What can hang from each mark
Z11: Z597
Z540: Z597 Z602
Z378: Z578
Z346: Z578 Z597
Z597: Z346 Z418 Z540
Z602: Z11 Z418 Z540
Z578: Z378

Known rows, with every way that one mark hangs from another
Z346{Z597}: [-19   4 -12   4 -20  38  11 -25 -49  13 -16 -53 -71 -26 -27  17  -8]
Z602{Z11 Z418 Z540{Z597{Z346}}}: [ 62  -5  -1 -37  -7   4   7 -10 -34 -60 -29 -39 -64  -7 -11  22 -36]
Z597{Z346{Z578} Z418 Z540{Z602{Z11}}}: [  0   7  -9 -27 -22  67   8 -37 -34 -23 -21 -29 -34  -9 -19  25 -22]
Z11{Z597}: [ -4  -6 -17 -17 -17  -3  12 -20 -27   1   2 -48 -67 -17 -19   5  -5]
Z11{Z597{Z346{Z578{Z378}} Z418 Z540}}: [-29  12 -15 -37 -11  23   9 -18 -41  49   8 -28 -21   4 -16   7 -22]
Z378{Z578}: [ -8 -10 -10  44 -21  20  15 -29 -35  33 -10 -59 -61  -7 -14  21 -13]
Z11{Z597{Z540}}: [-31   2 -21 -21 -13  10   9 -25 -19 -13   7 -45 -76  -7 -26   9   9]
Z597{Z346 Z540}: [-41  20 -23 -11 -17  22  10 -22 -37   9 -13 -46 -56  -7 -36  16   4]
Z346{Z578{Z378} Z597}: [-14   0  -1   7 -27  47  11 -25 -64  68  -8 -48 -14 -21 -21  19 -35]
Z11{Z597{Z346}}: [ -5   5 -23 -29 -17  -5  13 -10 -30  15  -2 -45 -58 -13 -25   6  -7]
Z11{Z597{Z418}}: [ -3  -5 -16 -19  -8   7  10 -23 -30  -7  -1 -40 -77 -15 -10   2  -5]
Z11{Z597{Z346{Z578} Z540{Z602{Z418}}}}: [  7  -6 -11 -45 -19  13  11 -15 -15 -28   4 -30 -35  -9 -19  14  -4]
Z346{Z578{Z378} Z597{Z540{Z602}}}: [-25  -2   1   0 -27  74   5 -33 -49  23  -4 -41 -12 -13 -30  21 -26]
Z597{Z346{Z578{Z378}} Z540{Z602{Z11 Z418}}}: [ 15  -1  -2 -21 -27  35   9 -31 -38 -13  -9 -28   2   0  -8  18 -43]
Z346{Z578{Z378} Z597{Z418 Z540}}: [-43  11  -4  -4 -13  64   7 -32 -59  47  -4 -35 -31  -9 -21  18 -23]
Z540{Z597{Z346{Z578{Z378}} Z418} Z602{Z11}}: [ 52  -8   8 -27 -17  51   6 -24 -59   1 -22 -28   5 -11  -6  19 -73]
Z597{Z346{Z578} Z540{Z602{Z11}}}: [ -2   5  -9 -24 -31  57   9 -35 -30 -18 -17 -37 -23 -10 -28  29 -22]

Rows
[ -9   2 -13 -45 -14  42   8 -21 -24 -11   1 -29 -41  -8 -22  14  -2] | Z11{Z597{Z346{Z578} Z418 Z540{Z602}}}
[  5  -6  -7 -40 -18  11   9 -14 -28   0  12 -27  -4   0 -12   6 -23] | Z11{Z597{Z346{Z578{Z378}} Z540{Z602{Z418}}}}
[ 50 -24   5 -10 -10  10   7 -18 -34 -61 -18 -42 -49 -24  -8  13 -28] | Z540{Z597 Z602{Z418}}
[ 53 -14   9 -22 -18  16   9  -9 -53  10 -14 -34  15 -13  -7  15 -57] | Z540{Z597{Z346{Z578{Z378}}} Z602{Z418}}
[  4  -5 -17 -33 -11  -5  11 -29 -11 -61   4 -34 -85  -2  -7  10  -6] | Z602{Z11{Z597{Z540}} Z418}
[ 69 -16  11 -28 -21  23  10 -17 -51 -14 -18 -30   9 -12   0  19 -71] | Z540{Z597{Z346{Z578{Z378}}} Z602{Z11 Z418}}
[-32  13 -27 -36 -13   4  10 -15 -23   1   3 -41 -67  -3 -33   8   6] | Z11{Z597{Z346 Z540}}
[-43   9  -5   0 -24  56   8 -31 -55  55  -1 -43 -22  -9 -29  23 -22] | Z346{Z578{Z378} Z597{Z540}}
[ 47  -8  -4 -28 -19  36   7 -20 -42 -46 -27 -42 -42 -19 -20  21 -43] | Z540{Z597{Z346} Z602{Z11}}
[ -9   7  -7  -2 -28  20  13 -19 -60  80 -10 -45  10 -12 -21  15 -38] | Z597{Z346{Z578{Z378}}}
[ 54 -15  -6 -42 -27  10  14 -19 -20 -35  -7 -31 -32 -15  -3  15 -33] | Z540{Z602{Z11{Z597{Z346{Z578}}} Z418}}
[ 31  -3  -4 -26  -5  36   5 -14 -45 -32 -25 -37 -49 -21 -18  13 -27] | Z540{Z597{Z346 Z418} Z602}
[ 35   2   3 -28  -5  37   6 -10 -47   6 -27 -39 -40 -10 -22  27 -26] | Z602{Z540{Z597{Z346{Z578} Z418}}}
